What can hang from each mark:
Z156: Z461 Z934
Z97: Z657 Z934
Z934: Z91 Z657
Z276: Z461
Z930: Z156
Z373: Z156
Z461: Z97 Z156 Z276
Z657: Z97 Z373 Z934
Z661: Z91 Z97

Every row comes from one small tree of marks. Brackets hold a mark, then the marks that hang from it, in the order of their numbers. Every link used is in the known rows. Which tree was each row made from?
Known rows:
{Z934 Z91 {Z657 Z97 Z373}}: [ -9 -10 -15 -25  14 -19  31  17  -5   3  34  -2  40 -10 -10  21 -17  -8
  -2  -7  13  16   1   0  -8]
{Z97 Z657 {Z934 Z91}}: [  2  -9   7  -9   5 -15   5 -17  -6   3  10  -9  19  21   9  -1  19   7
   2   0  28  28   1   8  13]
{Z661 {Z97 {Z657 Z934}}}: [ -9  11  -5  -2   6 -18 -23   1  -4  20 -15 -17  10  16   0   0  -1  32
  25  -1  11  20  13   4  14]
{Z373 {Z156 {Z461 Z276} Z934}}: [  8  -6  33  13 -13  -1  -1  -3   3  15  13  11 -17  15  -8 -11 -11 -18
  -9   9  -6  26  16  38  22]
{Z276 {Z461 Z97}}: [ 14 -17  -9   9  -6  19 -13  -4  11 -15  -4 -10  -4  12   8  -3   2  -3
   8 -11   0  11  14  -4   4]
{Z461 Z97 {Z156 Z934}}: [ 11 -17  25  -2  -1   7  10  -5   7  -4 -15   2 -45   6  -4 -15  -2   3
  25   8   7  26  18  -3  -2]
{Z461 Z97}: [ 10   1  -3  11  -7   7   0  -5   2 -11  -1  -9 -17  -1  -2   2  -7   3
   2  -5  -5   8   9  -6  -1]
{Z934 Z91 Z657}: [ -3 -18   2 -17  16  -8  12  16   8   6  19  -7  25   6  -8 -13  -6  -4
  -5   4  22  11   4  -7  -2]
{Z461 Z276}: [  4   8   1   0  -5  -4   4  -7   3  -1  10   9  -2  14 -11   1   4  -6
 -13  -5  -8  -3   5   2  14]
{Z156 {Z461 Z97 Z276} {Z934 Z91}}: [ 14 -18  29  19   1  -1  24  -4   6  -6  14   6 -17  18 -28  -2 -10 -18
  -8  10   2  40  20  24  16]
{Z930 Z156}: [ -6   4  -8 -15 -13   2  -5 -21   8   7  -9  -2 -12 -14  12 -12  -1 -20
   8   4   4  -2   2  -2  -8]
{Z276 {Z461 {Z156 Z934}}}: [  3 -38  17 -15   8  12  -4  -1  15   1 -21  10 -15  19   7 -22  13  -6
  25   7  16  19  14   6   9]
{Z661 Z97}: [  2   3 -11   3   9  -5 -10   4   0   8 -14   1  15 -11  -6  -7  -4  11
   9   5   3  14  15  -3  -1]
{Z373 {Z156 Z461 {Z934 Z91 Z657}}}: [ -2 -33  38  -5   8  -5   7  23   9  21  22  -5  10  10  -5 -26 -18 -15
   0  17  24  43  13  28   5]
{Z934 Z657}: [ -9  -7   5 -11   5  -2   0  14   1   4  11  -7   6  -2   1 -18  -7   7
  -4  -2  13   1   6 -14  -3]
{Z97 {Z657 Z373} {Z934 Z91}}: [  3  -1   6 -13   0 -20  22 -23 -11  13  10  -4  40  11   4  14  11  10
  -3  -9  22  29   6   6   7]
{Z661 {Z97 {Z657 Z373} {Z934 Z91}}}: [  6   3  -7  -7   9 -25  14 -19 -11  20  -3  -3  53   1  -1   9   9  20
   6  -6  25  42  20   3   6]
{Z930 {Z156 Z934}}: [ -7  -4  12 -14 -15   0  -4 -23   9   0  -9   5 -18  -9  11 -17   7 -19
  15  25   8  13  10   9  -3]
{Z657 {Z97 Z934}}: [-15   0 -15  -7   1  -4   1 -14 -13 -14  17   5   9  -1  17  15  10  -8
   4  -1   9  22  -7  16  -1]
{Z930 {Z156 {Z461 Z97} {Z934 Z657}}}: [-10 -14  29  -3 -14  10   4  -7   8   3   0  -8 -38 -19   6 -35 -22 -17
  13  15  20  31  26  -1  -8]
{Z156 {Z461 Z276} {Z934 Z91 Z657}}: [ -7 -25  35  -2  12 -10  24  12   6   8  26   9   6  20 -24 -19 -11 -15
 -15  13  19  32  17  15  14]
{Z930 {Z156 Z461}}: [-14  -3   3  -3  -8   7  -2 -13   2  18 -11   0 -22 -21   9 -12 -15 -26
   4  -1   4   8   6   6  -4]
{Z97 {Z657 Z373 Z934}}: [-10  14   7 -11  -5 -18   5 -10 -11  22   0 -15  18  17  -2  21  -6  23
  14 -11   1   5   4   5  12]
{Z373 Z156}: [  9   1   2  -1 -10   1 -13   2   4  12   6  -6   4   5  10  -5  -5  -8
   0  -3  -3   8   1  16   4]
{Z156 Z461 {Z934 Z91 Z657}}: [-11 -33  34  -4  17  -6  19  20   3   8  18   1   7   4 -13 -20 -14 -10
   1  20  27  36  12  12   2]
{Z657 Z373 Z934}: [-16   9  -4 -12   2  -7   9 -10 -10  15   1  -5  31  11  -8  24 -13   2
   5  -5  -8   7   0   7   2]
{Z661 Z91 Z97}: [  2   2  -6   0  -6   0  -7  -2  -8  -7 -18   4   8  -2   0   4 -10  10
  12   0   1   5   9  -2  -9]
{Z373 {Z156 {Z461 Z276} {Z934 Z91}}}: [ 13 -20  32   8  -2  -7  10   0   9  16  19  10   3  25 -17  -6  -8 -27
 -12  14   3  38  12  43  21]
{Z461 {Z97 Z657 Z934} Z156}: [  7  -6  16  -6  -7   1   0 -22  -4   6 -12 -12 -37  15  16 -14   7  18
  18 -16  22  26  14 -12   7]
{Z661 Z91}: [  0  -4   8  -5 -14   5   1  -6 -11 -13  -4   2  -5   9   5   8  -7  -1
   3  -4  -2  -9  -5   0  -9]
{Z930 {Z156 {Z461 {Z97 Z657}} Z934}}: [  2  -4  32   9 -26   1  -2 -22   3   9 -12 -10 -54 -14  13 -18  -7  -1
  23   7  12  27  27  10   6]

Which tree is each row?
[ 20 -47  15 -10  11  14   6  -5  22  -8 -13   0 -12  27  -5 -15   7 -13
  27   6  20  39  19   6   6]
{Z276 {Z461 Z97 {Z156 {Z934 Z91}}}}
[  5  -1  41   9 -19 -13   9  -1  -9  32   4  -5  -6  -2   3   2 -12   9
   9  -5   1  27  21  30  15]
{Z97 {Z657 {Z373 {Z156 Z461 Z934}}}}
[ -4  -1   3   8 -18  15   0 -19   5   8 -11  -9 -39 -23   7 -12 -22 -23
   8  -4   1  15  14   1  -7]
{Z930 {Z156 {Z461 Z97}}}
[ -3 -18  21 -21  11 -16  32   7   3   7  19   3  41   3 -16  -5  -8  -2
   0  16  19  27  14   1  -4]
{Z156 {Z934 Z91 {Z657 Z373}}}
[ -4 -10  21   9 -19  12   3 -21   7   1 -11  -1 -46 -17   4 -18 -12 -22
  17  15   3  31  22  12  -5]
{Z930 {Z156 {Z461 Z97} Z934}}
[ -9 -17  10 -33  -2 -12  26 -12  10  13   9   1  27  -9  -4 -17  -9 -21
   7  23  24  26  18  -2 -10]
{Z930 {Z156 {Z934 Z91 {Z657 Z373}}}}
[ 14  -7  -2   2  -1   0  14 -30   2 -14  20   2  11  29  -8   3   7 -15
 -15   0  10  35   9   9  12]
{Z461 {Z97 {Z934 Z91}} Z276}
[ -9 -17   3 -23  12 -21  34  12  -4  -2  34   5  37  -5 -11  16  -9  -8
   7  14  17  32   8  12  -6]
{Z156 {Z934 Z91 {Z657 Z97 Z373}}}
[ -7  -7  21 -14  -1  -9  21   5  -4   6  12   5  22  -6  -7  -8  -7   7
   2  12  10  17  17  -6  -4]
{Z156 {Z934 {Z657 Z373}}}
[  6 -16  31 -11  -2   1  14   3  12  -1   5   4 -41  19 -14 -32  -8   1
   8   3  13  21  29 -14  10]
{Z461 Z97 {Z156 {Z934 Z657}} Z276}
[ 18  12   8   3 -27  -7  -1 -29 -10  15   9 -17   6   7  20   7  -1  14
   4 -21   5  31  18  10   9]
{Z461 {Z97 {Z657 {Z373 Z156}} Z934}}
[ -3 -13   0 -19  13 -13  29  11   1  12  19  -4  44  -2 -14   2 -16  -3
  -9  -4  15  11   7 -11  -6]
{Z934 Z91 {Z657 Z373}}
[ -5  -2  -6  -5  -7   1 -10 -19 -16 -13 -15   6  20   5  13  -2   0   8
   8   1  12  24   8   3  -8]
{Z661 Z91 {Z97 Z934}}
[ -3 -25  23 -16  13 -10  14  15   9   0  19   0  18  11  -8 -20  -1  -4
   3  24  28  26  10   4   0]
{Z156 {Z934 Z91 Z657}}
[ 12  -3   9 -13 -10 -19   9 -20  -7  26  16 -10  42  19  12  11   8   3
  -2  -9  19  35   6  21  11]
{Z97 {Z657 {Z373 Z156}} {Z934 Z91}}
[ 10   0  14  17 -19   9  -6 -26  -5   8  16  -2 -16  18   5  -7 -12 -18
 -18 -14  -4  39  15  25  16]
{Z373 {Z156 {Z461 {Z97 Z934} Z276}}}
[-10  -3  -7 -19  13 -13  20  -7  -4  15   6  -7  48  21 -16  27 -12  -7
   5   1   2  19  -5  14   1]
{Z657 Z373 {Z934 Z91}}
[  8   1  30  10 -16  -7  16  -9  -4  23  13  13   5   7 -13   6 -16 -17
 -15  -1 -12  26  20  33  18]
{Z657 {Z373 {Z156 {Z461 Z276} Z934}}}
[  5   1   6 -17  -3 -23   3  -7  -3  36  13 -23  39  31   0  22 -10   6
  12 -11   7  24   1  27  15]
{Z97 {Z657 {Z373 Z156} {Z934 Z91}}}
[  4   3  15 -10  -6  -7  -3 -12   2  16  -5 -14 -42  40  -7  -2  -5  16
  20 -18   4  11  15  -2  24]
{Z461 {Z97 {Z657 Z934}} Z156 Z276}
[  8  -6   5  -5  -5   7   7 -28   0  -2  -2   8 -30  22  -2 -12   1  -8
   0 -13   6  25  13  -7  10]
{Z461 {Z97 Z934} Z156 Z276}
[  7  -7  30  25 -10   5  13  -8   1  -5   8   9 -35  11 -17  -5 -10  -9
  -5   5  -6  28  24  16  14]
{Z156 {Z461 Z97 Z276} Z934}
[  7  -8  39  25 -13  -1   5  -1  -4   2  -3  -9 -44   2  -2  -8  -3  18
  15   2   8  30  23  11  12]
{Z156 {Z461 {Z97 Z657}} Z934}
[  5  -7  12  18 -15  14  -9 -16  -8   8   7 -10 -14   5  16  -8 -17 -13
  -4 -11   5  43  10  22   4]
{Z373 {Z156 {Z461 {Z97 Z934}}}}
[ -9 -24  21  -6   0   0  13 -14  10  12  -5   6 -10  -7  -4 -14  -6 -33
   8  24  17  34  10  24  -2]
{Z930 {Z156 Z461 {Z934 Z91}}}
[-15   3 -12 -21   2 -14  22  15 -11   3  27  -1  24 -19  -1  17 -16   1
   2 -11   4   5   5  -6  -9]
{Z934 {Z657 Z97 Z373}}
[  2 -12  33  12  -7   4  -4   5   1  16   5   3 -14   1   4 -12 -13 -11
   4  12   2  30  11  35   7]
{Z373 {Z156 Z461 Z934}}
[-12  11 -20 -17  -7 -13  -2  -2 -11  16  21 -10  30   8   4  36 -21 -11
  14 -10 -12  19  -7  35   3]
{Z657 Z97 {Z373 Z156} Z934}
[  6 -37  29 -18  14   0  21  11  16  -1   2  -5 -19  15 -12 -29 -10  -2
  20  13  30  37  20 -10  -4]
{Z461 Z97 {Z156 {Z934 Z91 Z657}}}
[ -1   3  10 -14  -5  -8  11 -10  -7  26 -14 -19 -20  19  -5  13 -14  24
  31 -24   4  15  14  -8   7]
{Z461 {Z97 {Z657 Z373 Z934}} Z156}
[ 15 -11  26   0  -6   4  12 -13  10  -5  -5  11 -46  22 -16 -13   1  -5
  10   4   0  20  23   1  13]
{Z461 Z97 {Z156 Z934} Z276}
[ -6  -7   7 -13   8 -19  -2  -1   0  16   8 -19  15  35  -4  11   4  12
  15   1  18  17  -4  14  15]
{Z97 {Z657 {Z934 Z91}}}
[-14  -3  -4 -11  13  -6 -12  -3  -3   7   0  -1  31  -8   9 -27  -2  14
   2   4  28  33  17 -12  -2]
{Z661 {Z97 {Z934 Z657}}}
[ 22  14  10  13 -18  -7   1 -11   1  -4   8  -9 -33  16  -4   2   4  16
  -4 -15  -3   1  19  -6  20]
{Z461 {Z97 Z657} Z276}
[  7   7   7   0 -13 -11 -12   0 -10  -1 -19  -5  -2   4   6   3  -2  31
  21 -10  10   2  16  -5   0]
{Z661 Z91 {Z97 Z657}}
[ -4  -8  31  15  -5  -2  12  -2  -2   3   8  18 -20  11 -16  -5  -4 -13
  -9  11  -3  19  16  23  16]
{Z156 {Z461 Z276} Z934}
[ 19  -6  36   1 -13  -8   8 -13   8   4  -6   1 -58  26  -9 -15   9  16
  19  -3   8  18  29  -2  21]
{Z461 {Z97 Z657} {Z156 Z934} Z276}
[  4  -4  -6  -3  12 -20  -5 -13  -4  13  -4  -6  32   9   5  -5  16  20
  10   2  33  42  15   6  11]
{Z661 {Z97 Z657 {Z934 Z91}}}
[ -1 -19  -7 -11  -7  13   3 -17  -1  -8  10  -9  35   6  15 -10  -3   1
  -5 -19  18  31  22 -16  -1]
{Z276 {Z461 {Z97 {Z934 {Z657 Z373}}}}}
[-13 -11  22  -2 -12   5   2 -17   3  11 -11   7 -29 -17   6 -18  -6 -23
  11  20   9  22  13  17  -2]
{Z930 {Z156 Z461 Z934}}
[  3 -14  26 -11   1  -3  12  -8  10   4  -6  19 -30  20 -14 -16   6  -6
   9   7   2  11  14   4  13]
{Z461 {Z156 Z934} Z276}
